What can hang from each mark:
K235: K330 K811
K17: K330 K482
K330: K17 K235 K515
K482: K17 K235 K515
K811: K235
K515: K330 K482

Each row was made from one small tree. The marks that hang from a mark follow it in brackets, in the order of their numbers. Every link used is in the known rows. Write each row's tree.
Known rows:
K330(K17 K235(K811) K515): [-2.48  2.99  3.77 -2.30  1.52 -1.57  1.98  2.28 -2.90 -0.92 -0.37 -2.50
  1.17  0.54  0.42  1.52 -0.12 -1.34  1.74 -5.31 -1.50 -1.03  1.41 -0.39
  0.59 -3.03]
K482(K515): [ 0.43 -0.89  0.15 -0.58 -1.74  1.83 -0.45 -0.51 -1.15 -1.91  0.69  0.90
  1.11  1.02  1.73 -0.06 -0.61 -0.50  1.18 -0.94  0.79 -0.35  2.12 -0.60
  0.90  1.07]
K330(K235): [-0.42  0.64  1.53  0.07  0.21 -1.05  1.94  1.21 -0.27 -0.42 -1.49 -0.13
 -0.80 -0.54  0.19  1.56  1.74 -2.10  1.51 -1.73 -1.21 -0.48  0.76  0.08
 -1.25 -0.50]
K17(K482): [ 3.30 -0.70 -0.43 -0.96 -1.38  1.09  0.19  1.99  0.91 -1.32  0.23 -1.32
  1.78 -0.14 -0.57 -1.57  0.82 -0.50  0.38 -0.91  0.35  0.44  1.13 -0.74
  1.08  0.31]
K811(K235(K330(K17 K515))): [-3.35  2.71  3.84 -1.68  0.42 -1.08 -0.06  3.50 -2.23  0.03  2.95 -0.91
 -0.62 -0.41  0.31  0.76 -1.23 -1.05  1.66 -2.53  1.54 -0.07  0.83  2.60
  1.29 -2.83]
K330(K17(K482) K235(K811) K515): [ 0.67  2.48  3.33 -3.14  0.40 -0.43  2.13  3.98 -2.12 -1.97 -0.29 -3.62
  2.58  0.39 -0.15 -0.02  0.65 -1.68  2.16 -6.28 -1.44 -0.91  2.44 -1.13
  1.64 -2.81]
K811(K235(K330(K17))): [-2.24  1.47  4.16 -1.22 -0.43 -0.59 -0.60  3.55 -0.82  0.82  2.35  0.29
 -0.59  0.47 -1.07  0.33 -0.33 -1.19  2.36  0.05  1.08  0.64  0.86  2.15
  0.61 -1.72]
K235(K330(K17) K811): [-2.10  0.79  4.43 -0.99 -0.29 -0.14 -1.68  2.19 -2.41  2.14  2.33 -1.55
  0.68  1.48 -1.01 -0.37 -0.53  0.53  1.11  0.14 -1.84 -0.27  0.90  0.96
 -0.06 -2.17]
K17(K330 K482): [ 4.14 -1.36 -1.00  0.09 -1.33  2.89 -0.43  2.28 -0.20 -1.23 -0.19 -1.83
  2.20 -0.55 -1.20 -2.18  1.59 -0.71 -0.92  0.01  2.10  0.93  2.61 -3.68
  2.25 -0.10]
K811(K235(K330)): [-2.23  1.51  3.40  0.43 -0.37 -0.92 -1.06  2.22 -0.50  0.80  2.90  0.45
  0.15 -1.17 -0.93  1.21 -0.29 -1.86  1.84  0.17  1.33 -0.25  1.14  2.03
  0.52 -1.96]
K330(K515): [-1.79  1.75 -0.45 -0.33  1.16 -0.67  0.44  0.01 -1.91 -1.16  0.83 -1.20
 -0.01 -1.06  1.72  0.66 -1.16 -0.13 -0.94 -3.12  0.73 -0.69  0.34  0.60
  0.66 -0.94]
K482(K17 K235(K330(K515) K811)): [-2.91  0.45  3.29 -1.00  1.56 -2.27 -2.96  2.82 -2.81  1.80  2.70 -0.37
  1.22 -3.60  0.26  2.27 -1.49 -2.33  1.84 -4.19 -0.10 -3.48  0.61 -2.83
  1.79 -2.71]
K811(K235): [-0.59  1.61  1.64  0.12 -0.12 -0.74 -0.35  1.28  0.80 -0.63  1.18  0.73
  0.83 -0.85 -1.03  1.02 -0.32 -1.76  1.44 -0.31  1.91 -0.47  0.73  0.23
  1.78 -1.32]
K330(K235(K811)): [-0.92  1.95  3.33  0.30  0.42 -1.22  0.82  0.95 -0.76  0.13 -0.53 -0.92
  1.64 -0.38 -0.78  2.11  1.27 -2.20  1.80 -1.77 -1.94 -1.36  1.55 -0.91
 -0.16 -2.21]
K330(K17(K482) K515): [ 1.35  0.60  0.06 -3.20 -0.04  0.66  1.29  3.11 -1.63 -2.26  0.26 -2.87
  0.96  0.72  0.86 -2.16 -0.81  0.56  0.30 -4.40  0.79  0.78  0.72 -0.42
  1.71 -0.77]
K515(K330): [-1.57  0.48  1.22  0.65 -0.49 -1.81 -0.27  0.51  1.11  0.52  1.63 -1.95
 -0.16  1.15 -1.01  0.23 -0.34 -0.51 -1.37  1.25  0.10  1.06  0.01 -0.90
 -1.47  0.55]
K515(K330(K17) K482): [-2.73  0.09  2.72  0.01 -1.84 -0.41  0.23  0.57  2.53  0.44  1.75 -2.77
  0.10  2.21  1.49 -1.78  0.63  0.57  0.52  0.73 -0.34  2.96  0.88 -1.72
 -1.99  0.42]
K482(K17 K235(K811) K515(K330)): [-0.90 -1.58  2.63 -0.89 -0.99 -1.81 -3.37  1.48  0.11 -0.16  2.92  0.13
  3.23 -0.17 -0.70  1.79 -1.42 -3.07  2.18 -1.83  0.96 -2.30  2.00 -6.90
  1.92  0.77]
K235(K811): [-0.49  1.14  1.75  0.44  0.26 -0.41 -1.42 -0.30 -0.35  0.68  1.08 -0.89
  2.50 -0.01 -0.98  0.27 -0.65 -0.05  0.43 -0.31 -0.98 -1.36  0.98 -1.01
  1.06 -1.85]
K482(K17(K330) K235): [ 1.12 -2.58 -0.73 -0.40  0.85  0.16 -1.81  2.16 -0.70  0.64 -0.71  1.27
  0.13 -2.61 -1.03  0.65  0.38 -2.69  0.61 -0.99  2.28 -1.34  0.39 -6.85
  2.62  0.80]
K482(K515(K330(K17))): [-0.84 -0.87  1.73 -1.55 -1.88  0.22 -0.17  0.86 -0.54 -1.52  1.79 -1.09
  0.45  3.71  0.36 -0.93 -0.89 -0.25  0.52  0.03  0.87  1.53  1.58 -1.71
 -0.32  1.85]
K482(K17(K330(K235)) K515): [ 2.17 -1.65 -0.84  0.15 -3.10  1.65  0.65  1.68 -2.19 -2.66 -1.36  0.67
  1.73 -0.32 -0.41  0.58  1.42 -3.95  1.97 -1.97  2.43 -0.08  3.39 -5.72
  2.45  1.12]
K235(K330(K17 K515(K482)) K811): [-4.73  2.22  4.94 -0.42 -0.48  0.25 -1.43  1.47 -2.41  1.07  3.78 -2.96
  1.73 -0.26  2.91 -0.50 -0.73  0.86  1.57 -2.89 -1.74 -0.23  2.38  0.93
  0.23 -3.70]
K330(K17 K235 K515(K482)): [-3.14  1.60  2.81 -1.74 -0.03  0.00  3.24  1.74 -0.89 -1.66 -0.79 -2.00
 -0.31 -0.24  4.14  0.34  1.40 -0.93  2.73 -5.31 -1.18  0.69  1.92 -0.30
 -1.15 -1.57]

Which tree is each row?
[ 0.30  0.05 -2.14  0.49 -0.55  0.12 -0.16  1.32 -2.39 -1.13 -0.45 -1.12
  0.98 -1.88 -0.82 -0.08 -0.40 -1.95 -0.76 -2.07  3.02 -0.36  1.02 -4.43
  2.91 -0.28] : K482(K17(K330(K515)))
[-2.09  1.64  5.00 -1.00  0.09 -2.64  0.93  2.50  0.18  0.55  0.63 -3.09
  0.61  2.72 -2.28  1.04  0.73 -1.91  0.82 -0.44 -1.81  0.81  1.04 -1.71
 -1.78 -1.25] : K515(K330(K17 K235(K811)))
[-1.36 -2.01  3.37 -1.35 -1.08 -0.20 -4.07  2.05 -2.46  0.67  3.22  1.68
  2.48 -1.56  0.63  1.87 -1.16 -2.70  3.72 -2.62  0.22 -3.23  2.42 -4.19
  2.00 -0.45] : K482(K17 K235(K330 K811) K515)
[ 0.71  0.06  3.61 -2.40 -2.57  1.69 -0.90  4.32 -1.29 -1.60  3.09 -0.18
  1.48  0.99 -0.13 -1.08 -0.33 -1.80  3.57 -1.23  1.87  0.26  3.24  0.87
  2.25 -0.72] : K811(K235(K330(K17(K482(K515)))))
[-2.99  0.67  4.06  0.03 -1.78 -1.18  2.12  1.75  2.37 -0.15  0.70 -2.85
 -0.48  1.79  1.65 -0.37  2.28 -1.29  2.05 -0.55 -1.59  2.69  1.48 -1.64
 -3.10  0.06] : K515(K330(K17 K235) K482)
[-3.29  2.80  4.54 -0.97 -0.01 -0.38  1.75  1.39 -1.18 -1.06  0.31 -2.68
  1.98 -0.08  3.18  0.74  1.04 -0.92  2.97 -5.35 -2.30 -0.46  2.61 -0.93
 -0.07 -3.42] : K330(K17 K235(K811) K515(K482))
[-3.09  1.16  3.60  1.92 -1.87 -1.52  1.26  0.57  2.66 -0.15  1.33 -2.66
  0.37 -0.10  2.14  0.98  2.44 -2.04  1.32 -0.38 -1.23  1.63  2.13 -1.37
 -3.19 -0.28] : K515(K330(K235) K482)
[-3.53  2.97  3.31  0.18  0.37 -1.31 -0.69  2.30 -1.94 -0.23  3.57 -0.56
 -0.02 -2.01  0.67  1.83 -1.24 -2.03  1.33 -2.63  1.85 -1.00  1.31  2.66
  1.18 -3.03] : K811(K235(K330(K515)))
[-2.27  2.18  4.19  1.02  0.03 -3.09  0.39  1.39  0.50  0.69  1.15 -2.81
  1.35  0.79 -1.92  2.15  0.80 -2.56  0.44 -0.32 -1.56 -0.21  1.60 -1.42
 -1.58 -1.53] : K515(K330(K235(K811)))
[ 1.05  0.26  2.82 -2.03 -1.20 -1.49  2.42  4.26  1.10 -0.96 -0.01 -3.65
  0.02  2.36 -1.91 -0.75  1.84 -1.92  0.87 -1.30 -0.67  2.03  1.25 -1.51
 -1.73  0.53] : K515(K330(K17(K482) K235))
[-3.14 -0.21  2.34 -2.32  1.78  0.47 -0.31  1.11 -0.47 -0.68  1.09 -0.88
 -0.21 -1.20  4.81 -0.32 -0.51  0.57  1.76 -4.96 -0.31 -0.12  0.63 -1.93
  0.35 -1.17] : K330(K17 K515(K482(K235)))
[ 0.75 -1.62  0.96  0.14  1.02 -0.11 -3.22  1.86 -0.83  1.25  0.13  0.70
  2.44 -2.60 -2.12  1.24  0.14 -2.53  0.95 -1.13  1.30 -2.41  1.08 -7.74
  3.48 -0.97] : K482(K17(K330) K235(K811))
[-3.86  2.56  2.96  0.64 -1.99 -1.13 -0.87  2.25 -0.49 -0.27  3.51 -0.84
  1.24 -3.24  1.93  0.93 -0.60 -2.75  2.92 -2.77  1.94 -0.36  2.10  0.57
  1.52 -2.51] : K811(K235(K330(K515(K482(K17)))))
[ 2.40 -1.30  2.71 -3.76  1.24  0.69 -1.35  3.46  0.30  0.24  0.46 -0.92
  1.94  0.44 -0.89 -1.39 -0.10  0.02  1.73 -2.55 -1.04 -0.75  0.79 -3.33
  1.82 -0.73] : K330(K17(K482(K235(K811))))
[-3.35  1.15  2.54 -1.88  0.58 -0.35  0.27  2.44 -3.56  0.44  1.99 -1.88
 -1.74  0.47  1.43 -0.35 -1.07  0.64  0.31 -2.63 -0.20  0.47  0.26  2.58
 -0.49 -1.65] : K235(K330(K17 K515))
[-0.86  1.30  0.54  0.80  1.08  0.12  1.67  1.61 -2.97 -1.45 -0.87 -1.70
  0.13 -2.04  0.83  1.64  1.24 -2.51 -0.73 -3.46  1.52 -0.40  2.27 -2.04
  0.84 -1.84] : K17(K330(K235 K515))
[ 0.87 -1.26  2.42 -2.81  0.49 -0.86 -0.48  4.02  1.52  0.14  1.30 -2.45
 -0.10  1.58 -1.17 -1.26  0.15 -0.33  0.21 -0.83  0.32  1.36  0.28 -3.09
 -0.38  0.89] : K515(K330(K17(K482(K235))))
[ 2.65 -2.13  2.63 -4.16 -0.36  2.04 -1.77  2.96 -0.55 -1.51  1.28 -0.47
  2.99  1.38  0.38 -1.43 -0.27 -0.08  3.00 -3.28 -0.26 -1.20  2.45 -3.96
  2.56  0.16] : K330(K17(K482(K235(K811) K515)))
[ 0.56  0.31  2.35 -3.92  1.99  0.10 -0.98  3.43 -1.54 -0.88  1.18 -2.27
  2.05 -0.74  0.80 -0.77 -1.07 -0.01  1.14 -5.66 -0.29 -1.74  1.32 -2.54
  2.71 -2.00] : K330(K17(K482(K235(K811))) K515)
[-3.17 -0.85  3.23  0.94  0.34 -1.23 -1.79  0.19  3.33  1.16  2.98 -1.22
  0.38 -1.30  2.97  0.53  0.71 -0.68  0.73 -0.09 -0.55  0.34  1.04 -3.35
 -1.84  0.31] : K515(K330 K482(K235))
[ 1.80 -2.97  2.28 -2.37 -1.31  1.94 -2.39  2.92 -1.42 -1.07  2.82  0.44
  1.27 -1.17  2.12 -0.20  0.14 -1.42  2.37 -2.84  0.46 -1.70  3.00 -1.60
  1.14  0.66] : K17(K482(K235(K330) K515))
[-2.54  0.40  2.03  1.15  1.50  1.43 -2.36 -0.17 -1.23 -0.04  1.99 -1.65
  2.69 -3.42  3.18  0.69  0.15 -0.75 -0.04 -3.36  1.05 -1.64  3.07 -4.83
  2.40 -2.73] : K17(K330(K515(K482(K235(K811)))))
[-3.90  2.77  3.58  0.44  0.72 -0.88 -2.03  1.02 -3.43  1.17  3.82 -2.35
  1.54 -1.45  0.92  1.53 -1.56 -0.29  0.00 -2.50 -1.24 -1.89  1.68  1.77
  0.59 -3.56] : K235(K330(K515) K811)
[ 1.96 -2.63 -1.99  0.19 -3.27  2.34 -0.89  0.75 -2.05 -1.96 -0.25  0.83
  2.10  0.14 -0.58 -0.55 -0.04 -2.22  0.96 -0.43  3.44  0.03  2.68 -5.84
  3.29  1.64] : K482(K17(K330) K515)
[-1.97 -0.07  0.91  1.59 -3.35 -1.48 -0.30  0.38  3.25  0.35  1.70 -2.01
  1.39 -0.22  0.65 -0.76  0.71 -1.54  0.83  0.83  0.47  1.90  1.00 -3.63
 -0.86  0.94] : K515(K330 K482(K17))
[-1.51  0.67  4.28 -1.36 -1.63 -0.87  0.30  1.55 -1.03 -1.26  1.32 -1.97
  1.81  3.51 -0.37  0.79  0.01 -2.05  2.04 -1.37 -0.85  0.33  2.81 -2.47
 -0.70 -0.02] : K482(K515(K330(K17 K235(K811))))
[ 1.13  0.03  0.65  1.01 -1.18 -0.33 -0.01  2.15 -1.25 -0.06 -1.45 -0.53
  2.22 -1.40 -2.68  1.08  1.69 -3.44  1.23 -1.04  0.92 -0.78  2.13 -5.54
  2.10 -1.09] : K482(K17(K330(K235(K811))))
[ 0.15 -1.19 -0.21 -0.13 -3.47 -0.99 -0.62  0.88 -0.06 -1.48  1.61 -0.43
  1.45  1.49 -0.82  0.01 -1.03 -2.32  0.90 -0.12  1.91  0.60  1.49 -3.99
  0.99  2.40] : K482(K17 K515(K330))
[ 2.48 -0.61  1.72 -1.09 -3.19  0.44  0.94  2.80  0.43 -2.91  1.31 -2.17
  2.26  1.41  0.20 -0.27  1.30 -2.77  1.57 -2.22  0.44  0.41  3.60 -2.32
  0.10  1.28] : K17(K482(K515(K330(K235))))
[ 0.26 -1.36 -0.86  1.95 -3.18  1.68 -0.51  0.33  1.27 -0.35 -0.27 -0.34
  1.80 -1.66  1.19 -1.36  1.66 -1.24  1.14  0.31  1.58  1.17  1.93 -5.11
  1.60  0.04] : K515(K482(K17(K330)))
[-3.39  1.49  5.57  0.28 -1.57 -1.44  0.71  1.57  2.06  0.46  1.51 -3.71
  1.62  1.87  0.94  0.19  1.88 -1.12  2.14 -0.71 -2.35  1.54  2.29 -2.44
 -2.20 -1.35] : K515(K330(K17 K235(K811)) K482)
[-3.14  2.13  2.08  0.59 -0.27 -0.36  2.30  0.59 -0.55 -1.73  0.04 -1.65
  0.52 -2.29  4.56  1.46  1.60 -1.85  1.97 -5.14 -1.00 -0.44  2.40 -0.09
 -0.99 -2.32] : K330(K235 K515(K482))
[ 1.36 -1.51  2.19 -2.70 -2.80  2.20 -0.46  3.50 -2.01 -0.95  2.02 -1.10
  0.70  2.04  0.59 -2.20  0.15  0.01  2.08 -1.31 -0.01  0.91  2.31  0.63
  0.51  0.58] : K235(K330(K17(K482(K515))))
[-2.57 -1.05  3.99  0.50 -1.19 -0.42 -3.18  1.41  0.88  2.29  2.79  0.06
  2.07 -3.27  2.15  0.78  0.65 -1.65  3.48 -1.36 -1.28 -2.01  1.67 -3.63
  0.46 -1.92] : K515(K482(K17 K235(K330 K811)))
[ 3.73 -0.87  1.93 -0.09 -2.65  3.26 -0.29  2.57 -1.76 -2.82  0.47 -1.89
  4.89  0.17 -0.70 -0.17  2.20 -3.13  1.72 -2.68  1.04 -0.87  5.89 -5.03
  3.08 -0.91] : K17(K330(K235(K811)) K482(K515))
[-2.20  1.62  0.99  0.31 -1.51 -1.09  2.43  1.38 -0.39 -1.97 -0.64 -1.26
  1.00 -2.77  3.51  1.41  1.38 -3.09  2.98 -5.48 -0.17 -0.61  1.93 -1.90
 -0.29 -1.70] : K330(K235 K515(K482(K17)))
[-0.65  1.49  4.04 -1.76  0.45 -0.80  1.43  2.13 -1.07  0.08 -1.12 -1.25
  1.02  1.68 -1.20  0.74  1.12 -1.23  2.27 -2.15 -2.23 -0.41  1.14 -1.08
 -0.34 -1.73] : K330(K17 K235(K811))
[ 3.50  0.12  1.75  0.50 -0.99  1.79  0.19  3.15 -0.72 -1.16 -0.56 -2.66
  3.77 -1.11 -1.99 -0.10  2.85 -2.87  0.58 -1.74  0.10 -0.38  4.00 -4.30
  2.00 -2.01] : K17(K330(K235(K811)) K482)
[-0.42 -2.61  1.06 -1.26 -1.12 -1.53 -2.00  1.69  0.30 -0.85  2.03  0.83
  0.82 -0.13  0.28  1.25 -1.17 -3.04  2.07 -1.77  1.77 -1.12  1.12 -5.80
  0.99  2.28] : K482(K17 K235 K515(K330))
[ 2.81 -0.31  1.96 -3.09 -1.03  0.65  2.94  4.33 -0.02 -1.80 -1.99 -1.64
  0.35  1.38 -0.91 -1.04  2.37 -1.48  2.45 -3.14 -1.08  1.02  1.28 -0.92
 -0.23 -0.11] : K330(K17(K482) K235)
[ 0.96 -0.58  1.13 -4.25  2.01  0.35  0.09  3.61 -1.29 -1.51  0.48 -1.63
  0.26 -0.92  1.42 -1.04 -0.68 -0.11  0.85 -5.46  0.51 -0.70  0.32 -1.91
  1.82 -0.66] : K330(K17(K482(K235)) K515)
[-0.74 -1.94  0.72 -0.20 -0.95 -0.17 -1.20  0.75  2.25  0.53  0.44  1.19
  0.89 -3.00  2.69  0.15  0.93 -1.39  3.11 -1.99  0.04 -0.83  0.58 -4.73
  0.57  0.31] : K515(K482(K17 K235))
[-2.01 -1.28  4.66 -1.11  0.40  0.60 -3.93  0.82 -2.59  0.90  3.92  1.02
  1.88 -0.97  2.16  1.94 -0.94 -1.43  2.57 -2.10 -0.82 -2.94  2.88 -1.71
  0.97 -1.16] : K482(K235(K330 K811) K515)
[-0.28  1.58  0.49  0.80 -0.20 -0.85  0.57  2.19 -2.83 -0.95 -0.85 -1.69
  2.44 -2.35 -1.46  1.49  0.50 -3.70  0.77 -3.78  1.36 -1.37  2.27 -5.08
  2.77 -2.20] : K482(K17(K330(K235(K811) K515)))
[ 2.71  0.18 -1.46 -0.07 -0.43  2.21  0.21  2.17 -1.83 -2.27  0.53 -2.86
  2.39 -1.64  0.02 -1.55  0.35 -0.94 -1.66 -3.10  2.89  0.18  2.77 -3.12
  3.03 -1.11] : K17(K330(K515) K482)
[-2.83  1.02  1.23 -1.41 -0.19  0.93  1.12  0.30 -0.46 -1.27  0.66 -1.89
  0.05  0.14  3.90 -1.45 -0.40  1.19  1.13 -3.63 -0.13  0.97  0.79 -0.26
  0.26 -1.23] : K330(K17 K515(K482))
[-3.25 -1.58  4.11 -1.21  0.22  0.84 -1.53  1.59  0.58  1.75  2.31  0.20
 -1.13 -1.23  3.91 -0.41  0.83  0.44  2.77 -1.23 -1.57 -0.12  1.10 -0.68
 -1.31 -0.66] : K515(K482(K235(K330(K17))))
[ 1.45 -1.89  3.67 -2.01 -1.17  1.92 -3.47  2.96 -1.55 -0.38  3.81 -0.31
  3.65 -1.03  1.19  0.14 -0.07 -1.38  2.81 -3.01 -0.39 -2.58  3.82 -2.40
  2.01 -0.70] : K17(K482(K235(K330 K811) K515))
[-2.67 -0.31  3.49  0.92 -1.02 -2.31 -2.83  0.70  2.93  1.54  2.85 -1.46
  2.81 -1.71  0.83  0.75  0.15 -2.08  1.90 -0.56 -0.51 -0.82  1.55 -6.17
 -0.01 -0.47] : K515(K330 K482(K17 K235(K811)))
[ 1.58 -1.38  3.10 -1.70 -0.96  0.33 -2.98  2.11  0.60 -0.99  3.67 -1.49
  4.27  0.22  0.31  0.09 -0.44 -1.74  1.41 -2.17  0.26 -1.72  3.36 -4.64
  1.95  0.05] : K17(K482(K235(K811) K515(K330)))
[-0.09 -1.31 -1.00 -0.60  1.74 -0.30 -1.54  2.45 -2.12 -0.37 -0.11  0.32
  0.37 -3.62  0.19  1.18 -0.60 -2.63  0.13 -3.62  2.87 -1.74  0.66 -6.58
  3.17 -0.25] : K482(K17(K330(K515)) K235)
